Known rows, with every step that occurs:
guze/lida: -0.097; 0.179; -0.473; -0.801; -0.258; -0.474; -1.016; 0.113; 0.439; -1.293; 1.072; -0.461; -0.572; -1.973; 1.151; -0.597; -0.634; -0.165; 0.342; 2.361; 1.598; 0.332
labo/tusu/guze/funuzok: 1.450; -3.226; -0.728; -1.149; 0.272; 0.511; -1.029; 0.556; -1.785; 1.383; 0.745; 0.110; 0.416; -0.208; 0.511; 0.764; 0.847; -0.256; -1.894; 1.644; -0.144; -1.235
sabo/labo: -1.096; -2.114; -0.618; -0.539; -0.904; -0.085; 0.053; -0.026; -1.358; -0.333; -0.307; -1.018; -0.159; -2.456; -0.128; 0.976; 0.151; 1.460; 0.802; -1.179; 1.946; 2.670
guze/funuzok/sabo: -0.549; -1.171; -0.385; -1.053; 0.338; 0.101; -0.199; 0.664; 0.360; -0.790; -0.663; 0.474; 0.262; -0.544; -1.024; 0.613; -0.170; -0.100; -1.296; -0.418; 0.667; -0.286
lida/tusu/sabo/labo: -0.039; -2.611; -0.328; 0.282; -1.345; 0.782; -0.022; -0.227; -2.195; 1.234; -0.127; -1.685; 0.880; -3.503; -0.204; -0.445; -0.120; 0.539; 1.546; 0.844; -0.527; 2.403
tusu/guze/lida/sabo/funuzok: 0.855; 3.585; 0.296; 0.046; 0.941; 0.481; -1.416; 0.422; 0.443; -2.575; 1.697; 0.757; -1.326; -0.898; 0.705; -1.205; -1.694; -1.473; 0.380; 2.027; 1.418; -1.648
tusu/sabo: -0.481; 1.076; -1.223; -0.696; 0.136; 0.266; -0.516; 0.325; -1.424; 1.896; 0.513; -1.011; 0.194; -5.345; -0.073; -0.858; 0.382; -1.056; 0.962; 0.836; 0.079; 0.417
funuzok/sabo/labo/tusu/guze/lida: -0.253; -2.654; -0.038; -0.852; -1.251; 0.737; -0.986; -0.363; -1.840; -1.131; -0.517; 1.720; 0.012; -2.360; 1.482; -0.242; 0.827; -0.643; -0.116; 5.964; -0.975; 1.292
funuzok/guze/tusu/sabo: -2.677; 2.780; -0.777; -1.834; -0.355; 0.394; -0.946; 0.474; -0.284; 1.871; 1.358; -1.009; -0.565; -2.846; 1.002; 0.963; -1.385; -1.860; 0.078; -0.255; -1.233; -0.384
tusu/funuzok: 2.128; -2.621; -1.002; -1.033; 0.718; -0.127; -0.234; 0.873; -0.139; 2.169; 1.191; -0.747; -0.102; -1.004; 0.443; 0.589; -0.038; -0.716; -0.960; -1.108; 1.218; -0.306
tusu/funuzok/sabo: 1.151; -2.598; -0.746; -0.931; 0.465; 0.123; 0.073; 0.829; -0.011; 1.224; -0.361; 1.006; 0.088; -0.973; -0.224; 0.477; 0.179; -1.197; -0.899; 0.008; 0.179; 0.187
sabo/lida: 0.030; 0.532; -0.920; 0.695; -0.329; -0.590; -0.742; 0.509; -0.173; -1.545; 1.242; -0.173; -0.839; -4.303; 0.828; -1.021; -1.002; 0.496; 0.906; 1.821; 1.108; 0.895
lida/tusu/funuzok/sabo/labo/gira: 0.637; -5.369; -0.820; -0.045; -1.238; -0.105; 0.346; 0.306; -0.268; 0.618; -0.894; -0.751; -0.153; -0.729; -0.568; 0.234; -0.675; 1.001; 0.523; 0.017; -0.709; 1.460
guze/lida/tusu/funuzok: 3.790; -4.445; 0.003; -0.180; -0.035; 0.068; -0.692; 0.468; 0.629; 1.226; 1.811; -0.913; 0.311; 1.215; 1.344; -0.474; -1.284; -0.755; -0.692; 2.347; 0.053; -0.533
funuzok/sabo/labo/tusu/guze: 0.027; -4.479; -0.635; -0.453; -1.154; 0.815; -0.350; -0.136; -3.260; 0.866; -1.275; 2.004; 0.300; -2.100; 0.531; 0.901; 1.634; 0.060; 0.221; 2.881; -0.725; 2.200
funuzok/guze/lida/tusu: 0.087; -2.633; -0.038; 0.706; -0.887; -0.169; -0.813; 0.159; 0.690; -0.828; 0.968; -0.067; -0.128; 1.622; 1.458; -0.136; -2.192; 0.062; 0.967; 2.861; 0.357; 0.669
guze/funuzok: 0.216; -1.093; -0.646; -1.211; 0.573; -0.184; -0.535; 0.688; 0.282; -0.012; 0.878; -1.318; 0.089; -0.489; -0.466; 0.727; -0.366; 0.497; -1.463; -1.482; 1.646; -0.815
guze/lida/sabo/funuzok: 1.545; 4.887; -0.047; 0.211; 0.685; 0.238; -0.978; 0.308; 1.468; -3.375; 2.002; -0.019; -1.447; -0.927; 0.258; -1.213; -1.780; -0.551; 0.400; 0.157; 2.636; -1.151
tusu/guze: -0.818; -3.104; -0.593; -0.587; 0.249; -0.157; -1.004; 0.561; -2.041; 1.816; -0.022; 0.702; -0.243; -1.808; 0.669; 0.527; 0.176; -0.814; 0.640; 1.616; 0.328; 0.415
guze/sabo/funuzok: 0.595; 2.932; -0.361; -1.144; 0.282; 0.267; -0.355; -0.042; 0.607; -0.895; 0.406; -0.958; -0.116; -1.123; -0.811; -0.091; -0.437; -0.849; -0.370; 0.336; 3.101; -1.446
sabo/lida/tusu/funuzok/guze: 1.193; -3.282; -0.524; 1.082; -0.004; 0.064; -0.358; 1.018; 0.686; 0.483; 1.611; -0.008; -0.181; 0.278; 1.434; -0.098; -2.391; -0.541; -0.107; 1.509; -0.663; -0.210
labo/tusu/funuzok: 4.510; -3.191; -1.615; -0.709; 0.176; 0.298; -0.174; 0.540; -1.016; 2.649; 1.495; -0.160; 0.057; -0.676; 0.944; 0.671; 1.152; -0.179; -1.414; 0.097; 0.854; -0.135
sabo/funuzok: 0.203; 3.012; -0.949; -0.817; 0.482; -0.044; 0.063; 0.380; 0.890; -0.644; 0.744; -0.416; -0.683; -0.424; -0.342; 1.459; -0.374; 1.060; 0.833; -0.815; 3.589; -0.579

Rows:
-0.572; 0.532; -0.295; 0.072; -0.016; -0.071; -0.562; 0.752; 0.776; -2.815; 0.333; 0.599; -0.223; -3.301; -0.153; -1.000; -1.157; -0.006; -0.841; 2.094; 0.006; -0.352
guze/funuzok/sabo/lida
2.821; -5.382; -0.297; 0.147; -0.018; 0.295; 0.115; 0.695; -0.160; 1.754; -0.335; 0.991; 0.628; 1.134; -0.193; 0.379; -0.492; -0.706; -0.397; 0.563; -0.457; 0.574
lida/tusu/funuzok/sabo
-1.163; -1.988; -0.852; -2.076; -1.167; -0.252; -0.108; 0.400; 0.367; 0.482; -0.201; -1.117; -1.046; -1.330; -0.104; 1.432; -0.907; 0.242; -0.666; -1.611; -0.766; 0.620
guze/tusu/funuzok/sabo/labo/gira
3.916; -4.249; -0.364; 1.102; -0.084; -0.029; -0.463; 0.833; 0.086; 1.004; 1.900; -0.665; 0.124; -0.670; 1.086; -0.880; -1.568; -0.139; -0.309; 1.851; -0.400; -0.061
sabo/lida/tusu/funuzok
0.948; -6.439; -0.075; 0.553; -0.354; 0.024; -0.974; 0.426; -2.200; 2.311; 0.004; 0.673; 0.409; 0.761; 0.690; 0.304; -0.610; -0.335; 1.095; 2.371; -0.386; 0.843
lida/tusu/guze
-1.768; -1.693; -1.510; -0.591; -1.118; -0.760; -0.054; 0.084; -0.643; -0.317; -0.395; -1.855; -0.958; -3.286; -0.427; 0.358; -0.230; 1.881; 1.360; -1.328; 1.336; 1.801
sabo/labo/gira
1.006; -5.546; 0.243; -0.275; 0.249; 0.316; -1.053; 0.693; -1.144; 1.474; 0.503; -0.403; 0.758; 1.655; 0.124; 0.592; -0.893; -0.281; -0.985; 1.390; -0.537; -1.024
lida/tusu/guze/funuzok
-0.022; 0.077; -0.375; 0.050; 0.085; 0.110; -0.942; 0.661; 0.590; -0.969; 1.415; -0.584; -0.265; -3.635; 1.033; -2.028; -1.891; -2.626; -1.363; 2.936; -0.456; -1.269
tusu/funuzok/guze/sabo/lida
1.761; 0.842; -0.441; -1.077; 0.032; 0.897; -0.789; -0.200; -1.157; 0.460; 0.330; 0.389; 0.149; -0.889; 0.106; -0.007; 0.686; -1.493; -0.752; 3.226; 1.493; -1.803
labo/tusu/guze/sabo/funuzok
-2.050; 3.341; -1.072; -0.502; 0.462; 0.067; 0.124; 0.610; 1.426; -0.825; 0.562; 0.202; -0.882; 0.671; 0.117; 2.021; -1.337; 0.478; 0.865; -0.810; 2.834; -0.683
sabo/funuzok/guze
3.784; -3.880; -0.752; -1.163; -0.669; 0.905; -0.173; -0.165; -1.681; 1.611; 0.716; -1.162; 0.677; -1.872; 0.435; -0.261; 1.198; -0.933; -2.269; 0.505; 0.415; 0.485
guze/sabo/labo/tusu/funuzok
2.646; -4.417; 0.162; -0.182; -0.195; 0.307; -0.319; 0.498; 0.661; 0.304; 0.177; 0.934; 0.422; 0.900; 0.613; -0.489; -0.955; -1.181; -0.638; 2.966; -0.758; 0.010
guze/lida/tusu/funuzok/sabo
-0.979; -1.347; -0.786; -0.161; -1.620; 0.024; -0.610; -0.331; -0.579; -0.334; 0.311; -2.544; -0.236; -4.382; 0.287; -1.740; -0.963; 0.625; 1.798; 2.966; -1.146; 0.960
guze/lida/tusu/sabo/labo/gira
1.603; 1.029; -0.104; 0.623; 0.253; -0.174; -1.536; 0.299; -0.042; -2.498; 1.724; 0.079; -1.214; -2.207; 0.791; -2.437; -1.569; -1.377; 0.197; 0.433; 1.012; 0.586
guze/lida/sabo
-0.638; 4.040; -0.685; 0.640; 0.879; 0.285; -0.354; 0.751; 1.122; -1.972; 1.117; 0.656; -1.383; 0.478; -0.070; 0.429; -2.147; -0.441; 0.762; -2.144; 2.303; -0.596
lida/sabo/funuzok/guze
-1.784; -2.218; -0.388; -0.510; -1.121; 0.179; 0.340; -0.014; -1.166; -1.041; -1.611; 0.546; 0.064; -2.335; -0.674; 0.887; 0.296; 0.942; 0.778; -0.393; 1.013; 2.998
funuzok/sabo/labo
1.367; -1.998; -0.724; 0.456; -0.489; 0.447; -0.446; 0.161; -1.613; 2.352; 0.517; -1.033; 0.780; -2.887; -0.031; -1.050; -0.337; -0.526; 1.449; 1.637; -0.722; 0.885
lida/tusu/sabo
2.143; -3.174; -0.393; 1.874; -1.011; -0.371; -0.609; 0.341; -0.468; -0.704; 1.169; -0.227; -0.072; -1.262; 0.806; -1.092; -1.699; 1.151; 1.475; 2.336; 0.375; 1.500
sabo/lida/tusu
-0.670; 5.633; -1.049; -0.904; -0.102; 0.919; -0.633; -0.040; 1.084; -1.417; 1.607; -0.076; -0.506; -2.449; 1.471; -0.198; -0.562; -0.906; 0.315; 4.386; 0.642; -1.685
labo/tusu/sabo/funuzok/guze/lida
-0.127; 1.236; 0.056; -1.307; 0.549; 0.546; -0.856; 0.092; -0.484; 0.087; 0.035; -0.142; 0.015; -1.203; -0.299; -0.102; -0.298; -1.927; -0.349; 2.526; 1.709; -1.924
tusu/guze/sabo/funuzok
-2.480; -3.366; 0.349; -1.334; -0.408; 0.676; -0.244; 0.341; -1.423; -0.737; -1.529; 0.474; 0.528; -1.442; -0.729; 1.024; 0.109; -0.039; -0.924; 0.987; -0.454; 0.904
tusu/guze/funuzok/sabo/labo
1.155; -2.030; -0.529; -0.708; -0.525; 0.199; -1.501; -0.056; -1.513; 0.138; 1.016; 0.918; -0.323; -1.904; 2.120; -0.489; 0.571; -0.946; -0.159; 5.481; -0.152; -0.081
labo/tusu/guze/lida
0.382; -4.297; -0.405; -0.376; -1.305; -0.093; -0.150; 0.108; 0.542; -0.737; -0.404; -0.928; -0.289; -0.919; 0.179; -0.552; -1.147; 0.472; 0.209; 2.191; -1.057; 0.780
guze/lida/tusu/funuzok/sabo/labo/gira
1.334; 2.339; -0.624; 0.051; 0.086; 0.839; -0.004; 0.167; 0.001; 1.026; 0.898; -1.034; 0.335; -1.293; -0.483; 0.029; -0.635; 0.171; 1.565; 1.229; 1.071; -0.839
lida/tusu/sabo/funuzok
-1.388; 1.023; -0.448; 0.477; -0.465; -0.170; -1.064; 0.292; 0.165; -2.124; 0.775; -0.215; -0.437; -4.157; 0.794; -2.053; -1.880; -1.733; -0.234; 3.030; 0.129; -0.237
funuzok/guze/sabo/lida
-0.444; -2.418; 0.117; -2.097; -0.871; 0.465; 0.067; 0.357; -0.217; 0.536; -0.196; -0.190; -0.143; -0.467; 0.170; 1.978; -0.455; -0.371; -1.382; -1.460; -0.354; 1.455
guze/tusu/funuzok/sabo/labo
1.540; -3.208; 0.149; 1.328; -0.638; 0.102; -0.490; 0.560; 0.397; -1.873; 0.356; 0.487; 0.393; -0.377; -0.106; -0.959; -1.822; 0.654; -0.138; 2.510; -0.740; 0.367
guze/funuzok/sabo/lida/tusu
